In the rows, 128 means zero.
Known rows, with every step that occurs
bizov, gubutut, filig: [ 95 109 117 117 190 138 125 139 139 157 115 123 118 112 148  98 150 184
 157 145 187 112 116 137 111 153 105 137 152 163 120 131  70 154 104 152
 168 105 130 140 123 130 137 138 127 166 108 135 138 153 130 143 149 129
 126 134 148 114 114 124  95 118 141 166]
fufe, vesadut, bizov, gubutut, filig: [ 99 151 130 118 180 130  91 145 127 120 109 132 102 107 128 149 177 130
 110 144 187  98 149 177 101 138 109 117 110 167 107 209  90 109  89 133
 117  79 123 134 129 160 115 149  94 165 142 106  74 186 137 154 143 111
  78 147 122 118 178 133 119 164  84 130]
dila, kika: [130 117 114 134 164 138 188 113 117 166 150 142 147 142 138 106  91 132
 118 130  93 107 127 117 130 138 132 107 141  97 129 108 144 144 129 103
 155 155 162 153 137  74 147  87 165 119 106 121 125 154 126  95 143 116
 119  98 129 136 101 137 103  75 165 148]
vesadut, dila: [153 162 149 117 102 109 171  74  99 190 102 156 132 145 148 144 127 135
  89 123 133 118 147 119 159 109 123 156 135 115 127 135 130 109 126 126
 163 125 141 127 154 104 157  55 159 123 128 158 137 121 161 155 136 152
  89  95 119 159 109 147 108 101 132 132]
refel, vesadut, bizov, gubutut, filig: [126 124 109 133 142 151 125 163 136 129 132 101  70  64 152 151 132 148
 149 133 167  84 144 177 120 143 105 121 120 151 126 161  69 103 121 140
 143  58  76 116 125 115  55 168  94 145 122 149 124 165 113 164 141 113
 116 155 141  57 194 131 141 130  80 148]
fufe, kika, dila, vesadut, refel: [178 115 104 161 102 136 112 184 118  89 168 169 175 175 115 123 109 114
 109  91  71 166  72  99 144 136 128 170 147 111 159  84 171 203 168 104
  67 180 135 119 136 123 173 121 142 115 113 182 126 108  98  56 149  96
 133 117  91 152 116 122 213 146 134 167]
filig, bizov, gubutut, fufe, kika: [ 95  69 135 155 124 111 104  97 191 121  97 108 115 145  99  81 156 143
 176 139 193 147 136 136 111  96 154 144  98 161 117 179  60 150 141 162
 124 157 125 128 109 150 101 191 107 170 104  77 197  95  82 116  95 145
 172 113 137 129  90 126  82 132 105 140]
refel, vesadut, dila: [156 162 148 118  63 116 159  88 108 209 100 164 105 117 146 150 121 125
 105 117 123 108 152 132 160 118 122 118 103  82 125 114 126  83 140 101
 144 106 107 114 166  93 101  82 170 126 117 173 173 128 125 180 131 168
  94 117 104  90 150 138 157 102 103 129]
gubutut, filig, refel, vesadut: [102 161 110  79 183 155 147 109 114 211  97 107 132 147 171 118 102 175
 139  60 163 117  99 107 107 151  54  63 116  84 138 163  78 111 116 155
 116 101  89 109 102 110 109 121 119 107 139 159 162 159 114 154 142 140
 131 140 119  40 140  78 197  25  85 142]
bizov, gubutut, fufe, kika, dila, vesadut: [106  48 158 149 116 122  89 175 154  67 127 134 126 134  83  85 134 146
 160 182 121 172  90 141 146 116 178 157 149 143 131  57 120 179 162 133
  88 201 138 110 113 174 130 197 143 156 105 122 170  82  91 109  88 121
 167 148 138 161  76 131 122 179 159 138]
kika, dila: [144 130 125 110 137 118 161 105 119 161 152 145 138 126 107 119  84 156
 115 130  98 162 153  88 177 147 131 145 152 108 164  94 154 170 122 142
 130 164 170 115 136 129 144 100 178 121 125 170 156 127 141 148 142 139
  97  67 126 133 112 132 154  78 163 164]
dila, vesadut, bizov: [186 155 114 136  87 167 125 146 111  79 161 128 142 114 151 180 117  98
 113 138 125 107 152 128 125 136 114 144 136 119 128 124 180 116 103 130
 111 107  91 140  99 116 149  96 105  94 156 168  85 131 169  98 137 113
 121 140 145 115 177 136 137 152 143 145]
kika, dila, vesadut: [157 129 126 112  99 145 130 134 113 116 173 130 155 138 111 148  92 133
 129 139  82 158 126  99 154 156 146 139 160 110 149  53 195 167 127 123
 121 162 135 122 120 120 170 112 164 124 132 190 137 108 147 132 137 135
 129 102 137 115 115 116 172 123 177 164]
kika, dila, vesadut, refel: [178 140  90 133  93 143 118 176 118  98 182 144 151 158 134 160  80 124
 124  92  68 167 107  78 135 155 139 156 172 123 155  78 199 186 133 113
  92 142 135 134 143 125 173  99 141 103 143 195 117 137 118  73 158 110
 129 110 131 135 148 114 185 132 160 145]
dila, vesadut, bizov, gubutut, fufe, kika: [128  68 159 176 107 140  71 185 135  27 126 122 116 115 123 128 160 112
 148 182 158 121 111 175 118  95 136 169 132 166 110 126 111 139 138 144
  66 144 100 124 102 167 106 187  86 129 114  96 115 110 110  82  82  91
 169 182 148 159 132 147  81 207 120 104]
fufe, kika: [140 100 142 144 152 134 155 125 124 151 103 173 169 152 128  77 122 136
 110 141 145 130 117 129 155 121  94 137 112 107 138 128 110 173 127 127
 111 159 157 114 118 130 156 105 161 126  93 127 170 114 126 122 134 129
 115 113  89 126  90 138 151 106 140 178]
fufe, kika, dila, vesadut: [165  97 130 132 120 149 133 159 118 103 153 161 175 152  96 102 112 133
 109 145  81 163  87 121 163 132 148 151 134 106 139  61 161 179 149 117
  92 204 138 103 111 116 167 137 165 139 110 185 157  76 118 111 134 114
 136 106  96 128  85 125 206 138 158 175]
filig, refel, vesadut, dila: [131 168 135  99  92 137 153  79  89 208  86 137 108 152 163 158 108 118
  98  73 109 109 137 113 124 115  92  97 105  73 121 155 119  69 169 122
 129 114  83 104 141  82 115  72 150  99 152 162 151 121 117 173 116 163
 137 107 110  99 129 115 170  53  95 108]
filig, bizov: [138 146 101 114 110 133 165  65 159 162 136 108 146 147 130 137 118 127
 138  98 154 139 160  92 116 144 134 119 105 123 139 170 140 137 105 151
 160 116 125 138 122 102 140 100 129 133 146 139 168 116 139 134 151 161
 132  69 139  91 130 104 133  65 120 173]
dila, vesadut: [159 134 129 124 101 164 125 131 117 118 146 138 169 149 150 143 108 123
 139 143 123 130 121 119 128 146 125 129 138 118 117  82 176 147 105 129
 125 130 118 142 114 124 183  89 155 114 138 167 130 121 158 108 135 143
 132 142 132 106 128 114 139 133 182 164]
gubutut, fufe: [108 128 146 132 131 108 147 102 122 167  94 123 134 130 127  95 120 166
 145 135 172 140 165 102 169 125 105 111 131 117 148 129 109 143  83 173
 116 127 168 136 131 176 143 124 141  96 111 103 172 148 146 126  94 150
 108 147 147 150 117 118  60  98 138 119]
bizov, gubutut, fufe: [ 75  92 144 151 134 114 110 132 148 141 102 123 105 114 115  96 127 157
 167 171 181 132 162 133 140 120 126 140 142 156 125 125  88 143 111 162
 134 124 143 138 126 182 121 151 138 130 123  86 172 150 118 131  91 142
 151 137 172 155 114 137  26 144 169 116]
vesadut, refel: [150 148  95 147 123 125 149 147 116 159 138 153 155 149 157 141 109 128
 124  84 137 122 142  87 131 144  80 143 138 122 160 154 141 169 115 127
 106  93 143 151 161 138 170  73 137  95 121 135 135 168 136  79 156 123
 104 107 135 133 155 124 124 101 132 143]
refel, vesadut: [134 129 123 122 100 146 161 130 130 189 123 153 124 119 147 120 107 136
 139 117 133 111 161 127 162 142 110  97 101  79 141 102 121 119 109 127
 122  98 112 118 138 124 111 112 178 106 119 162 179 136 125 161 130 161
 102 116 113  58 157 114 168 100 140 165]
kika, dila, vesadut, bizov, gubutut, filig: [154 127 110 119 141 155  97 173 124  56 174  95  91  83 125 169 124 152
 130 153 115 130 114 155 113 152 149 165 172 166 132 100 145 141 130 144
 141 123  96 116 112 100 101 162  87 156 149 181  84 125 126 128 146  85
 144 137 159 122 159 130 151 155 122 141]
gubutut, dila, vesadut, refel: [168 158  95 136 119 126 128 156 120  97 164 118 193 135 159 143 140 117
 125  96  90 151  70  83 121 152 122 130 151 145 136  78 187 140 125 110
 150  86 134 154 145 131 189  98 106  85 136 144  82 105 157  75 169 115
 147 163 123 139 128 122 167 158 151 106]
kika, dila, vesadut, bizov, gubutut, fufe: [132  97 126 140  83 121  78 165 129  32 159  85  81  91  97 164 110 130
 155 162 119 150 162 134 136 115 167 174 161 163 134  92 167 131 130 151
 107 144 109 122 121 163  86 176 100 124 148 133 105 120 128 118  90 101
 145 147 186 165 146 128  84 180 146  89]
gubutut, dila, vesadut: [154 149 130 107 129 138 156 120 129 116 143 109 191 119 139 121 141 129
 126 143  97 154  84 102 150 151 130 110 141 133 115  55 181 122 111 119
 172 109 140 130 111 130 179 108 132 107 139 132 105  73 179 137 149 135
 144 154 125 123  98 130 151 142 180 122]

Rows
[119 137 103 109 167 187  78 158 113  59 141  74 120 120 171 179 131 135
 137 118 161  99  90 135  47 140  96 140 158 163 111 170 120 115 125 165
 125  91  52 120  74 104 123 136  51 126 188 141  65 138 129  96 134  85
 179 164 163 104 147 112 131 121 108 138]
dila, vesadut, bizov, gubutut, filig, refel
[158 100 137 129 153 126 154 125 119 146 129 167 158 148  99  86 108 158
  99 135 108 172 128 120 186 123 122 149 129 104 167 100 126 191 154 125
  97 200 177  87 126 131 151 122 172 134  92 163 174  95 121 138 128 123
 110  74  95 146  75 132 181  94 138 169]
fufe, kika, dila
[104 127  93 120 135 144 104 131 137  89 143  65 100  69 141 156 119 104
 129 107 109 105 134 143 103 132 107 121 111 147 126 159 121  67 163 136
 149  76  72  95 101 109  70 152  94  91 176  94  99  95 133 172 116 111
 180 115 136 100 133 132 163  99 104  76]
filig, refel, vesadut, bizov, gubutut, dila
[ 61 125 133 162 128  82  71 168 146 130 100 162 100 160 115 121 152 102
 153 122 172 134 160 122 107 116 119 118 116 163 126 185  90 146 102 124
  63 102 155 161 173 223 136 155 129 132 128  57 117 198  97  95 111 143
 111 156 138 165 163 125  55 184 116  99]
bizov, gubutut, fufe, vesadut, refel
[ 80 149 161 116 138  83 124 105 122 173  74 158 139 159 108 103 139 121
 129 132 188 144 173 112 153 118 105  80  93 106 127 172 110 131  73 147
  86 127 184 137 139 214 145 126 147 122 130  82 140 172 139 143  96 158
  75 159 115 137 144 111  87 135 124 109]
gubutut, fufe, vesadut
[176 164 113 121 113 141 142 135 118  64 161  98 168  92 142 166 141 105
 108 136  97 141 122 125 144 140 119 135 130 143 123  89 189 101 112 135
 157  92 123 126 110 115 151 111  80  77 160 141  64  88 194 122 147  99
 132 152 130 137 139 135 157 154 137  91]
gubutut, dila, vesadut, bizov
[141 132  63 131  90 121  90 139 195  52 185  82 160 125 137 162 158  98
 168  81 100 152  78  95  65 148 184 157 135 194 108 123 167 135 144 112
 190  82  99 153 131 103 145 152  72 137 157 117  99  78 127  86 175 125
 211 122 145 115 133 120 142 165 138 122]
filig, bizov, gubutut, dila, vesadut, refel
[ 96  98 136 157  82 114 102 153 143  98 111 103  49  65 134 140 120 122
 168 151 165  94 189 165 147 113 128 127 112 145 120 147  90  99 119 146
 106  79  95 119 130 164  41 183 113 110 124 103 149 158 101 152  87 131
 133 156 170  96 184 137  83 155  98  90]
refel, vesadut, bizov, gubutut, fufe
[ 73 119 167 140 142  79 121  94 122 168  85 167  91 154 105 121 152  97
 121 146 115 104 131 158  94  81 179 107 118 124  97 150  99  69 148  85
 136 162 171 162 183 132 105 133 148 174 104  52 109 179  92 128  95 147
 111 146 126 204 106 159  23 172 121  69]
bizov, gubutut, fufe, vesadut, dila, kika
[ 66 125  98 100 175 170 113 143 141 172 105 105  94 127 156 111 125 168
 167  99 172 101 107 130  82 149  86  96 126 130 128 157  52 116 136 147
 138  92  72 112  95 109  98 161 121 147 139 136 157 156  88 159 136 148
 168 138 139  54 130 101 156  62  97 142]
bizov, gubutut, filig, refel, vesadut
[128 120  98 106 110 137 110 103 197  73 169  69 155 105 107 139 166 107
 167 133 117 146  94 122  84 145 191 131 124 176  92  92 161 109 134 128
 213 108  97 138 102  93 139 160  98 161 154 120 123  42 145 136 156 152
 213 112 145 105 101 126 133 161 166 139]
filig, bizov, gubutut, dila, vesadut
[133 135 123 118 185 106 205 101 124 157 154 103 172 110 119  81 109 135
 106 128  69 129  95 103 145 140 141 101 137 108 137  73 147 118 145 104
 207 153 188 149 146  69 153 106 136 108  86  88 111 117 148 117 160 122
 130 106 110 155  76 142 120  86 159 103]
gubutut, dila, kika
[162  79 123 154 107 158  82 189 130  23 173 139 113 111  96 148 124 108
 115 169  88 137 120 172 128 120 165 203 143 148 128  93 165 165 172 114
  93 169 105  98 107 117 115 164 114 152 139 158 104  81 111 104 119  82
 152 107 118 144 122 152 170 192 137 156]
fufe, kika, dila, vesadut, bizov, gubutut
[162 147 142 132 127 115 194  79  93 190 129 154 136 151 142 133 108 122
  83 120  72 101 122 126 128 109 147 132 147  91 123 114 150  98 159  83
 178 164 158 159 168  47 139  53 166 134 101 131 114 140 131 111 134 123
 104  93 112 176  98 153  90  91 147 121]
vesadut, dila, kika
[128 169 162 120 138 100 169  77  89 204 107 188 134 183 122 136 138  82
  68 114  78 100 126 143 116  99 149  96 115  84 105 155 144  83 144  64
 143 168 164 162 175  83 145  72 178 151 109 109  91 167 131 143 136 149
  67 109  77 171 121 148 111 127 121 112]
fufe, vesadut, dila, kika
[105 141 134 127 152 106 101 125 135  85 135 125 124  86 109 145 182  80
  99 161 129 124 163 158 120 125 135 129  96 174 112 178 135  95 109 113
 149  78 148 126 130 166 112 143 100 130 158  68  52 117 173 182 132 124
 106 122 109 158 142 163 117 183 121  81]
fufe, vesadut, bizov, gubutut, dila
[ 92 150 120  95 151 142 123 102 116 193  82 119  83 130 167 141 139 153
 129  86 157  88  92 142  81 119 103 107 132 125 109 166  61  69 162 130
 161  92  64 110 139  79  87 122 119 159 144 157 148 139  94 179 129 151
 153 131 125  85 124 119 157  83  70 116]
bizov, gubutut, filig, refel, vesadut, dila
[101 127 122 139 185 115 129 138 133  89 155 114 120  91 101 142 155  75
 102 150  79  99 133 165  92 124 167 108 103 147 102 150 147  80 145  75
 156 122 163 143 144 112 104 153 109 147 130  46  38 134 141 145 143  98
 123 115 106 173 130 165 107 171 124  75]
fufe, vesadut, bizov, gubutut, dila, kika
[137 163 101  86 169 125 163  67 154 187 114  86 147 139 133 111 125 176
 147  82 188 139 123  98 111 147 111 105 119 128 134 185  95 148  84 178
 184 111 131 141 116  90 136 124  95 163 130 158 161 131 128 144 166 142
 111 102 132  74 135  92 143  52  88 175]
gubutut, filig, bizov
[108  73 138 183 100 118 100 180 143  80 101 128  68  82 117 100 146 126
 155 155 162  96 154 192 151  93 125 135  94 141 133 151  58 110 147 142
  68 118 101  99 125 165  46 203 104 121 100  92 173 137  84 128  74 115
 131 165 126 111 155 149 113 170  79 101]
refel, vesadut, bizov, gubutut, fufe, kika
[109 166 163 136 120  77 117 110 106 128  91 140 105 136 108 144 141  96
 110 129 178 133 195 128 147 109  85  95  92 116 132 217 115 105  72 164
  63 107 165 133 125 207 115 126 107  97 145  80  91 182 154 141  92 134
  59 166 124 146 186 122  85 149  88  81]
gubutut, fufe, vesadut, bizov
[135  94 161 135 114 118 121 144 120  98 117 137 153 166  86  82 116 148
 137 154 113 186  92 109 178 121 148 133 134 109 149  67 140 174 143 151
  67 213 162 102 119 164 140 164 140 124 100 142 168  84 106  99  94 119
 133 154 108 152  83 119 149 142 143 134]
gubutut, fufe, kika, dila, vesadut
[104 160 180 132 135  66 165  66  97 207  72 155 113 174 106 116 144 104
  91 121 110 118 139 131 131  84 148  80 109  81 108 160 118  70 138  96
 123 168 188 162 180 131 125 101 153 150 107  76 104 172 117 127 100 149
  68 152  99 191 118 138  59 138 103  63]
gubutut, fufe, vesadut, dila, kika
